Each row was made from one small tree. Brackets hold a mark, then the marks that hang from it, in alphabetical order. Every link used is in the known rows. Write each row's tree.
Known rows
{D {A T Z} R}: 35 10 4 6 -13 -1 -7 -1 7 1 -7 3 -3 0 24 -4 -7 -1 1 -12 0 12 -10 15 -2 -17 -4 2 2 -6 6 -16 7 9 -2 -12 7 -10 2 -3 -12 11 2 0 5 4 -11 13 -5 5 -2
{A {Q {R {D B}}} T}: -10 9 -5 -9 -11 -3 2 13 13 3 0 2 0 -2 15 -24 -11 16 -6 -5 -4 4 -5 11 0 7 6 0 2 0 0 8 4 -16 3 -19 -11 -6 0 10 -8 7 -20 -1 -5 21 -29 -4 -6 7 0
{R Q {T {A Z} B}}: -6 3 11 4 -11 0 16 4 8 8 10 17 -1 -2 2 7 4 -13 -9 12 -2 5 -9 -16 16 -10 3 2 -4 -1 -4 -27 0 25 -4 -12 -5 -12 -5 -2 -1 -14 0 -9 -3 -4 57 2 -2 -1 -10
{Z A R}: -3 -1 1 -6 -5 1 -1 -5 4 6 -9 1 -4 -3 5 0 -11 -8 4 4 5 -1 -7 10 -13 -6 -4 3 -3 0 -7 -16 5 13 -4 -20 0 -10 5 -5 -8 0 25 -6 1 0 -3 10 0 -3 11
{A {Q {R T}}}: -13 16 8 9 -7 -4 -8 4 10 12 7 1 -1 2 -4 -7 -17 2 4 3 3 3 -7 5 1 0 -6 3 2 6 -6 1 10 10 0 -17 -7 -9 -4 -2 -5 -8 -2 -1 9 18 14 0 -2 2 6
{D {A Q} B {R T}}: 26 10 -5 12 -21 -1 -5 14 4 2 -4 -5 -3 -5 14 -8 -9 -4 1 -3 1 4 -9 8 9 -3 4 0 -3 -4 -1 -14 9 26 -3 -14 -4 -17 -8 -3 -3 8 -2 -2 10 25 3 6 -1 6 11
{Z B}: -1 7 2 0 -16 -5 0 -7 12 7 -12 4 -6 1 -7 1 -14 -8 3 -4 6 -3 -5 2 -7 -9 1 -3 -2 -1 -4 -5 5 5 -1 -13 -10 -4 13 -5 -5 -9 2 -3 -7 1 -4 7 -3 -3 1
{A {T B R}}: -4 7 -2 0 -11 -4 3 -9 16 8 2 8 -6 -2 1 -4 6 -3 0 -3 13 1 -8 13 1 39 0 -5 2 0 3 -1 0 -8 -2 -13 -11 -6 12 -6 -6 -20 9 -2 15 7 10 23 -2 -4 -4
{Z {A Q T} B}: 1 5 3 12 -14 -1 -11 -1 19 2 1 -3 -7 -8 9 -18 -11 -12 6 -6 6 6 -1 15 5 1 2 -2 2 7 2 14 1 6 1 -21 -10 0 5 2 -9 4 12 -2 -8 -2 -19 25 -6 0 11
{Z {B {T {A Q}}} R}: -15 -2 3 10 -2 0 -9 4 16 11 -11 -3 3 -10 7 -4 -8 2 -1 1 6 7 2 4 1 25 4 5 -8 9 -3 13 -6 -2 -5 -23 -4 -2 1 1 -10 -5 3 -4 -6 -3 -46 -5 -11 -2 -7
{Z {A Q} B}: 4 3 5 10 -13 -1 -7 -1 15 3 -5 -3 -8 -6 4 -9 -12 -16 7 -1 7 3 -3 11 -2 -8 1 -3 -1 7 -4 7 1 15 0 -19 -12 -2 4 -3 -5 3 12 -5 -11 1 2 15 -4 -3 17
{B D {T A}}: -23 -3 0 -12 -6 -2 1 -5 16 5 0 7 -1 -4 9 2 -7 5 -2 -1 3 5 -8 7 -9 15 4 4 -8 -7 -3 14 -1 -8 0 -12 6 -19 11 4 -7 0 -10 -7 1 -11 -37 -6 -6 0 -12
{T A {B Z} {R D Q}}: -17 -5 4 -22 -3 -4 27 3 12 10 1 11 -1 -6 7 3 19 -15 -8 11 1 -5 -14 3 -11 27 17 5 -12 0 -7 -14 -7 -1 -3 -12 -10 -9 -1 -7 2 -3 -2 -6 0 -14 58 15 -5 -9 -8
{A Q}: -7 8 6 -5 -9 -1 -4 2 15 5 -6 2 -3 4 7 -6 -15 -5 0 -1 7 7 -3 8 -2 7 -3 -2 -4 4 -3 6 7 -3 -2 -13 -3 -10 4 3 -5 4 -3 -3 2 3 22 0 -2 -5 -1
{T B {R D}}: -1 2 1 -13 -11 -4 20 -5 13 8 3 8 -6 -2 -5 0 4 0 -2 2 8 -4 -13 5 -7 35 10 -3 -1 2 -4 -3 -4 -4 1 -8 -14 -4 7 -12 -5 -14 2 -3 1 3 45 10 2 -6 -2
{T {B D} {R Q}}: -9 -6 4 -10 -6 -8 11 -10 10 4 2 10 -10 -6 -2 12 5 -15 1 1 4 -2 -14 4 -3 35 3 -9 -7 -4 -6 -8 -5 2 3 -7 -13 -16 5 -3 -1 -16 6 -9 5 2 5 7 -4 -9 -1
{T R}: -5 9 3 -8 -5 -3 0 -12 7 7 -7 5 -3 3 0 1 -8 -10 2 1 9 -3 -8 9 -12 18 0 0 -1 1 -3 -3 4 5 -1 -11 -6 -10 12 -7 -3 -10 14 -4 10 8 13 16 0 -7 0
{T B {R D {Q {A Z}}}}: 5 -5 10 -13 -7 -3 24 -9 12 2 11 12 -6 -6 5 -2 5 -4 -8 8 -4 -1 -15 1 -1 16 9 -5 -6 2 0 -17 -8 6 2 -4 -11 -8 -3 0 -4 -8 0 -9 -8 6 60 10 3 -5 -3
{A Q T}: -9 9 4 -1 -10 0 -8 2 18 3 -1 0 -2 4 13 -14 -13 -2 0 -6 5 10 0 12 4 15 -5 -2 -1 4 2 14 5 -9 -1 -16 -1 -8 5 9 -9 5 -3 0 4 2 -2 9 -5 -1 -7
{B {Z A}}: -7 0 4 -16 -9 -1 2 -9 11 5 -8 6 -6 0 9 -7 -2 -15 5 2 3 -2 -11 23 -18 -20 1 4 -7 -2 -5 -10 6 7 -2 -17 1 -14 7 -5 -2 12 15 -6 6 -8 32 16 -3 -6 17
{A Q T Z}: 7 12 11 3 -8 2 -10 -6 18 3 0 5 -1 5 22 -18 -16 -1 -2 -8 -1 15 1 7 7 1 -5 -1 2 6 6 12 3 -2 0 -15 1 -8 1 12 -10 8 1 -3 -4 3 7 0 -7 1 -9
{T B {R {Q A}}}: -12 -3 4 -7 -8 -4 14 -4 12 3 4 9 -7 -7 -4 6 10 -10 -5 10 8 -4 -15 10 -1 23 2 -8 -9 1 -3 -21 2 3 -2 -9 -12 -10 4 -2 0 -18 4 -8 12 9 43 22 3 -9 1
{R T}: -9 9 4 -2 -16 -3 1 -7 6 8 5 6 -4 4 -7 -2 -18 -5 0 2 1 -2 -8 0 1 -3 -1 1 0 -2 -5 -9 9 16 -2 -12 -2 -14 6 -3 -5 -7 3 -2 7 5 28 7 3 -1 -1
{D {A Q T} {B {Z R}}}: 6 4 -3 -5 -6 2 -8 10 6 2 -17 -7 3 -5 25 -19 -5 6 -1 -6 -2 4 -4 23 -9 -6 4 2 -7 0 -1 -3 1 -6 -4 -25 3 -12 -9 8 -8 20 3 0 -2 11 -32 -4 -10 3 2
{A {Z B R}}: 17 3 10 5 -8 -2 -4 -13 6 10 -17 4 -3 0 2 0 -19 0 1 -5 -2 2 -3 -7 -8 -18 -3 1 -1 6 -3 -14 0 13 -2 -16 -6 -2 4 -5 -10 -10 15 -7 -17 4 -22 -10 -7 -1 0
{T {A Z} R}: 2 10 7 -2 1 2 0 -10 9 7 -7 8 2 2 13 0 -3 -11 -4 5 6 4 -6 -6 -8 0 3 8 0 4 -2 -6 1 15 -4 -11 -1 -10 6 -7 -3 -10 18 -9 -2 2 22 6 -3 -4 -11
{Q {A Z} R}: -1 13 9 -4 -4 -2 -4 -7 14 5 -4 8 -2 2 5 -4 -10 10 -3 2 -1 3 -12 10 -15 -34 -7 1 -1 4 0 -16 11 0 -1 -11 0 -7 2 1 -7 -6 -2 -8 0 15 12 -7 0 3 5
{R Q {T A {B D}}}: -21 -4 3 -1 -12 -3 17 5 12 8 14 11 -7 -7 -3 11 2 -12 -7 8 -2 0 -12 -13 9 12 7 -1 -10 -5 -10 -15 0 17 -1 -10 -6 -18 -3 0 -1 -18 -7 -9 1 -8 23 -2 -3 -1 -9
{T A}: -16 8 0 -9 -7 1 4 4 11 7 -9 6 0 3 5 3 -5 -9 -7 5 8 2 -6 -1 -10 -5 1 5 -6 -1 -6 -9 9 2 -7 -14 1 -10 10 -4 -3 -5 -3 -5 2 -5 22 4 -1 -2 -10
{R Q {T A}}: -25 4 5 -4 -10 -1 10 7 2 7 7 9 0 -1 -2 6 -8 -20 -8 13 -2 -1 -8 -11 5 -2 3 6 -6 -5 -9 -19 7 23 -5 -16 -1 -16 1 0 -1 -6 -1 -5 4 -4 26 13 -1 -2 -9
{B {T R}}: -12 4 4 -8 -7 -5 -2 -16 8 5 -3 7 -1 -2 0 -1 -7 -2 5 1 10 0 -9 19 -6 36 0 0 -2 -3 0 8 -2 -6 1 -13 -4 -14 13 -4 -6 -5 10 -2 16 6 -17 20 -3 -7 -2
{R {D A} Q {T B}}: 0 1 5 -8 -19 -4 25 12 0 2 15 8 -5 -6 -11 5 -5 -6 -1 5 -4 -3 -18 0 8 -1 11 -5 -2 -9 -8 -24 -3 16 -1 -13 -7 -8 -8 -6 -4 1 -13 3 -12 -2 47 10 4 2 1
{Q {A T Z}}: 4 8 6 -3 -11 1 -4 -11 18 1 5 6 -3 1 15 -14 -12 8 -7 -4 -3 7 -6 9 -2 -18 -3 -1 -1 1 7 -4 7 -2 -1 -10 5 -10 5 10 -11 0 0 -6 -1 5 14 8 0 2 -7

Which tree is each row?
-17 0 4 -10 -11 -3 5 -1 12 -1 4 6 -5 -3 7 -5 -9 -6 -8 4 -2 2 -8 13 0 0 -3 -3 -7 -6 1 -13 9 -6 -2 -14 1 -12 6 13 -6 2 -10 -4 5 1 4 22 0 -2 -6 -> {R {Q {A T}}}
-1 12 -3 -15 -14 -6 11 10 -3 5 1 3 1 -4 -1 -12 -8 12 1 1 -11 -9 -19 14 -17 -34 15 6 -1 -9 -8 -19 5 12 1 -18 -5 -11 -9 -7 -3 11 -8 1 -8 15 3 -7 -2 9 14 -> {Q {R {D A {B Z}} T}}
4 10 14 -8 -4 -2 1 3 14 7 0 5 1 4 11 -12 -17 8 -1 -3 -6 9 -7 4 -7 -11 0 2 3 8 -3 6 1 -3 3 -13 -6 -3 -6 4 -9 8 -10 -3 -15 9 17 -19 -4 3 0 -> {A {Q {R D}} Z}
-8 10 6 2 -13 -5 11 10 16 13 15 4 -4 -3 -8 -9 -6 12 0 3 1 2 -12 2 6 15 6 -2 1 8 -5 2 1 0 1 -14 -14 -3 -9 -6 -7 -10 -14 0 -1 13 42 -8 0 4 5 -> {A {Q {R D {T B}}}}
17 11 6 3 -12 0 2 0 11 -1 -1 9 -3 0 10 -4 -1 6 2 -8 5 10 -10 14 5 -17 0 -5 5 -3 4 -12 0 -3 -1 -13 0 -3 1 -1 -10 -1 -2 2 -6 1 17 4 -1 5 -3 -> {D {A {T B} Z}}
5 5 2 -7 -5 2 0 11 9 3 0 -9 1 -3 15 -15 -20 9 -1 -8 -2 7 -4 12 -8 14 4 3 1 4 -3 7 -3 -6 -2 -21 4 -1 -10 4 -15 16 -3 6 -16 0 -21 -3 -3 6 -8 -> {Z {R {D {A Q T}}}}
-4 7 0 -2 -7 -1 -5 -13 8 3 3 2 -6 -5 10 -12 -3 -15 5 0 9 -1 -8 18 -6 21 0 1 4 0 1 2 3 9 0 -17 -4 -8 12 -6 -7 -3 28 -3 10 4 -6 38 -1 -3 8 -> {Z {A {T R}}}
6 3 8 5 -3 2 -2 -4 10 11 -17 4 1 -3 8 3 -11 -5 -5 1 -1 3 -1 -14 -9 -21 1 8 -3 8 -5 -14 0 17 -6 -17 -2 -1 1 -7 -9 -13 14 -9 -18 -2 -15 -13 -8 0 -9 -> {T {A {Z B R}}}
7 -6 4 -1 -17 -8 5 -6 5 7 7 5 -11 -3 6 8 -12 -16 -1 -2 -9 0 -13 -4 3 14 -1 0 -8 -9 -4 -17 8 25 3 -8 -3 -26 0 2 -4 -2 -2 -8 14 4 -7 7 -6 -3 2 -> {B {D {R Q T}}}
-2 11 9 7 -10 -4 7 0 9 13 9 7 0 -4 -4 -7 -14 3 -5 4 -10 -1 -10 -17 -5 -26 10 11 5 6 -6 -7 0 25 1 -15 -9 3 -5 -11 -7 -14 -4 -4 -24 2 3 -10 -5 9 -4 -> {Q {R D {T {A {Z B}}}}}
-13 7 3 -2 -13 -5 7 -2 19 14 9 7 -7 -5 -10 -5 9 10 -1 7 1 -6 -18 17 -9 -13 0 1 -8 5 -3 -19 10 1 -2 -12 -7 -11 -4 -8 -2 -19 -3 -6 18 11 50 1 0 1 14 -> {Q A {R {T {B Z}}}}
4 10 -2 -1 -14 -2 3 8 12 1 -1 6 -4 -2 2 0 1 1 2 -7 11 5 -12 20 1 1 0 -6 2 -6 0 -11 3 -10 -3 -16 -2 -3 5 -5 -9 -5 -7 5 4 -2 10 15 1 3 -1 -> {D {A {T B}}}
13 11 11 13 -13 -1 -12 -6 20 4 -3 2 -3 0 14 -17 -17 -3 0 -12 -1 12 3 1 8 -5 -2 -3 3 9 5 15 -2 1 1 -15 -8 -1 2 6 -11 2 1 -3 -15 2 -13 1 -10 1 -4 -> {A Q T {Z B}}
25 -1 2 9 -11 -3 -3 -8 19 9 -10 3 -8 -5 16 5 -4 -9 -4 -10 -4 7 -6 -10 -8 -14 4 5 -7 1 0 -6 3 20 1 -8 -4 -11 4 -5 -7 -10 3 -12 -8 -5 -28 -10 -11 1 -5 -> {T {A {Z {B {D R}}}}}
-6 1 8 -6 2 -1 -3 -18 13 4 2 9 1 -5 17 -1 -4 1 0 -1 1 6 -8 4 -8 23 6 6 -4 0 1 17 -9 5 3 -9 3 -17 5 1 -7 -6 11 -9 -1 -3 -32 -5 -8 -3 -14 -> {B D {T {A Z} R}}
5 2 9 3 -14 -2 -3 -16 17 1 -2 8 -4 -6 2 -8 -12 13 0 -3 -2 4 -7 12 0 -15 2 -3 -3 2 5 4 -2 2 1 -10 -3 -7 7 3 -9 -3 -3 -7 -10 4 -14 3 -3 0 2 -> {Q {A {Z {B T}}}}
27 -6 7 6 -17 -8 -7 -19 18 5 -6 6 -10 -8 14 0 -10 4 5 -16 -6 8 -9 8 -1 7 1 -1 -5 -5 6 7 -5 6 6 -8 -4 -15 7 -1 -11 0 -2 -9 -1 2 -60 -7 -13 -1 1 -> {A {Z {B {D R} T}}}
16 0 4 -11 -8 4 7 1 8 3 -11 2 1 0 23 -17 -18 12 -8 -2 -10 6 -2 -5 -1 -4 6 1 -3 5 -1 -1 -5 5 0 -15 -6 -10 -8 9 -9 10 0 -9 -22 17 2 -27 -4 2 -5 -> {A Q {Z {R {D B}}}}
2 6 11 3 4 6 -6 4 12 9 -12 1 5 2 21 -4 -9 -3 -7 3 0 12 2 -10 -3 -2 -3 8 -6 13 -4 -2 0 10 -7 -17 4 -6 -6 3 -8 0 12 -8 -10 1 9 -19 -6 -1 -13 -> {T {A Q {Z R}}}
-13 5 5 9 -3 4 -4 7 11 14 0 -3 3 -3 7 -3 -13 -3 -6 8 2 5 0 -10 2 14 0 10 -6 11 -7 -2 5 20 -8 -19 1 -11 -8 -2 -7 -8 11 -4 2 5 15 -6 -3 0 -10 -> {Z {R {T {A Q}}}}
18 -1 14 17 -8 -2 -11 -14 13 11 2 -3 -6 -5 5 -9 -28 2 3 -8 -12 4 -1 -15 3 -2 1 1 -2 13 -3 11 -7 30 3 -13 -8 -10 -12 2 -12 -9 18 -8 -21 7 -32 -30 -11 3 -2 -> {A Q {Z {B D} {R T}}}
-7 4 1 0 -9 -3 5 12 21 5 13 2 -6 -9 9 -18 4 7 2 -2 6 6 -10 19 2 14 3 -2 4 6 0 8 -2 -12 2 -20 -13 1 -2 -2 -10 1 -6 0 -2 4 12 11 -3 4 12 -> {Z {A {Q {R D}} {T B}}}
-9 -2 5 -21 -6 -7 18 -5 1 3 2 8 -3 -1 0 0 -10 -15 -2 6 -2 -5 -12 2 -8 27 8 0 -3 -5 -7 -8 -3 5 2 -11 -9 -11 6 -2 -3 3 2 -3 -6 1 20 19 0 -8 -5 -> {T {R D Q}}
-5 -4 -8 -11 -15 -2 3 3 13 6 -17 8 0 -7 26 -5 14 2 -6 0 1 3 -9 19 -7 8 7 9 -15 -11 3 -12 5 -4 -4 -16 1 -23 9 -1 -2 10 -9 -10 23 6 -13 8 -10 -3 1 -> {D {B {T A} Z} R}
-13 -12 6 -17 -6 -3 14 0 13 10 -7 7 -5 -7 3 5 10 -2 -6 8 -1 -4 -12 14 -12 1 0 -2 -18 1 -5 -32 3 -7 -6 -14 -4 -14 -4 1 -3 -5 1 -9 8 -3 40 1 -3 -8 5 -> {T {B {Z {R {Q A}}}}}
-13 -11 4 -22 -10 -5 21 1 10 9 0 8 -4 -5 9 -6 6 1 -7 -1 -7 -1 -10 10 -6 24 8 0 -11 -2 -3 -16 -7 -16 -2 -19 -5 -10 -3 4 -8 7 -6 -2 -2 -12 12 3 -9 -5 -7 -> {A {T {B {Z {R D Q}}}}}
5 3 5 -2 0 0 6 -11 18 8 1 10 -5 -4 12 6 9 -4 -4 0 6 4 -10 -6 -7 18 6 2 -4 5 -2 0 -6 9 0 -5 -7 -11 4 -6 -4 -23 11 -12 -5 -1 15 -10 -4 -3 -11 -> {T {A Z} {B D} R}
41 12 10 17 -14 0 -10 3 7 5 3 -2 -3 0 17 -5 -14 -8 4 -5 -2 12 -9 4 10 -14 -2 3 1 4 2 -10 5 32 -1 -12 2 -13 -13 -4 -7 10 6 -1 2 13 28 2 -3 4 6 -> {D {A Q Z} {R T}}
5 11 10 15 -12 0 0 -5 11 10 1 8 -2 -1 -1 -2 -13 -6 -5 2 -4 1 -3 -16 4 -25 5 7 1 5 -3 -9 2 32 -3 -13 -5 -4 0 -8 -5 -14 9 -7 -15 0 16 -1 -5 4 -6 -> {R {T {A {Z B}}}}
-14 -16 3 -15 -8 -7 5 -3 14 8 -4 7 -4 -9 23 7 10 -12 -2 -1 -7 6 -13 15 -11 21 4 9 -20 -11 -1 -6 -1 -1 0 -13 6 -28 3 5 -3 14 -11 -10 18 -15 -32 6 -15 -7 -3 -> {B {D {R Q}} {T A} Z}
17 16 8 2 -3 0 -8 -11 3 -1 -1 3 1 0 16 -7 -9 -7 4 -7 3 6 -9 14 -7 -1 1 1 7 -2 3 -3 -1 10 0 -14 2 -4 3 -4 -9 2 18 2 -4 6 -10 16 -3 2 -4 -> {D {A {T R} Z}}
0 -3 6 -4 -17 0 16 1 21 9 17 3 -9 -7 5 -18 3 -5 3 4 -2 -1 -12 10 3 6 13 2 -4 7 -4 5 -6 12 1 -14 -10 -10 -11 -7 -4 9 6 -4 -2 -6 77 8 0 -2 17 -> {R D {T {B {Z {A Q}}}}}
-21 4 -7 -7 -6 -1 3 0 7 3 -9 8 4 -8 11 -4 4 0 -4 7 8 -1 -7 10 -2 29 9 5 -5 -6 -1 0 -1 -1 -3 -15 -5 -17 13 -2 -1 -8 2 -8 10 13 -26 14 -4 -3 -7 -> {D {B {T A R}}}
1 -6 5 -5 -4 -2 -1 -13 24 8 4 0 -12 -10 14 -9 13 -14 9 -2 8 0 -12 21 -12 30 7 -2 -9 8 -3 15 -8 3 5 -12 -12 -14 -3 -6 -1 0 22 -9 7 -4 29 6 -7 -8 17 -> {T {B D {Z {A Q}}} R}
7 3 9 6 -9 -4 -5 -24 15 3 2 7 -3 -9 2 -8 -7 6 2 -1 1 0 -8 13 -5 12 5 -2 -2 5 6 7 -7 6 3 -10 -8 -5 6 -3 -7 -10 13 -8 -3 11 -19 14 -3 -3 2 -> {Q {A {Z {B {T R}}}}}
-19 -13 3 -24 -4 -1 27 10 10 12 -7 9 0 -6 6 4 12 -7 -11 10 -5 -3 -10 -2 -13 11 12 7 -16 0 -10 -26 -6 -5 -7 -17 -3 -10 -6 -3 -3 3 -6 -7 -5 -19 39 -6 -6 -6 -10 -> {T A {B {Z {R D Q}}}}
4 -6 5 -10 -9 -5 13 7 -5 2 -10 -1 -2 -9 -6 6 -19 -9 0 0 -7 -6 -11 1 -13 -11 11 0 -4 -4 -11 -22 -5 13 -2 -20 -6 0 -6 -4 -9 9 -3 3 -30 -5 -28 2 -4 0 1 -> {Z B {R {D A} Q}}
-11 12 2 6 -9 -4 -6 10 21 10 2 4 -3 -1 4 -9 2 7 0 -5 11 9 -6 16 5 18 -6 -5 1 6 1 4 5 -21 -1 -18 -12 -2 2 0 -8 -12 -12 0 13 11 -1 2 -6 1 2 -> {A {Q R} {T B}}
3 5 4 -10 -7 -1 -11 -1 17 1 -1 -6 -4 -2 22 -14 -9 -2 6 -14 -3 8 -8 25 -14 0 3 1 -8 0 0 20 0 -8 2 -16 7 -14 -6 8 -9 22 -4 2 -5 -10 -23 -4 -10 3 -2 -> {B {D {A Q T}} Z}
-7 0 1 3 -10 -1 11 2 7 14 2 0 -1 -7 -8 -3 -16 1 -8 5 -6 -6 -5 -19 -6 3 13 11 -3 7 -10 -8 -1 23 -5 -17 -6 0 -5 -11 -10 -14 5 -3 -20 -4 -4 -5 -3 4 -10 -> {Z B {R D {T A}}}
19 11 10 -4 -9 2 0 6 12 -2 6 0 1 2 21 -21 -18 6 0 -10 -6 13 -6 9 1 -11 6 0 5 3 2 13 -4 -1 2 -14 5 -2 -10 7 -13 25 -9 4 -24 -2 8 -4 -3 8 -8 -> {R {D {A Q T Z}}}
10 1 6 3 -12 -3 -6 -19 23 0 5 3 -10 -5 10 -14 -16 10 -3 -12 -10 4 -6 4 -6 -18 3 -4 -2 4 5 9 2 4 5 -7 -2 -7 4 10 -13 -6 -2 -9 -18 0 -36 -7 -6 5 -5 -> {Q {A T {Z {B D}}}}
12 3 6 7 -9 0 -8 -14 15 6 -6 1 -5 -6 9 -12 -16 12 -6 -6 -6 3 -2 3 -6 -14 -2 1 -2 9 5 -8 2 6 -3 -15 -2 -1 0 5 -14 -10 12 -7 -13 6 -32 0 -6 3 -4 -> {Q {A T {Z B R}}}
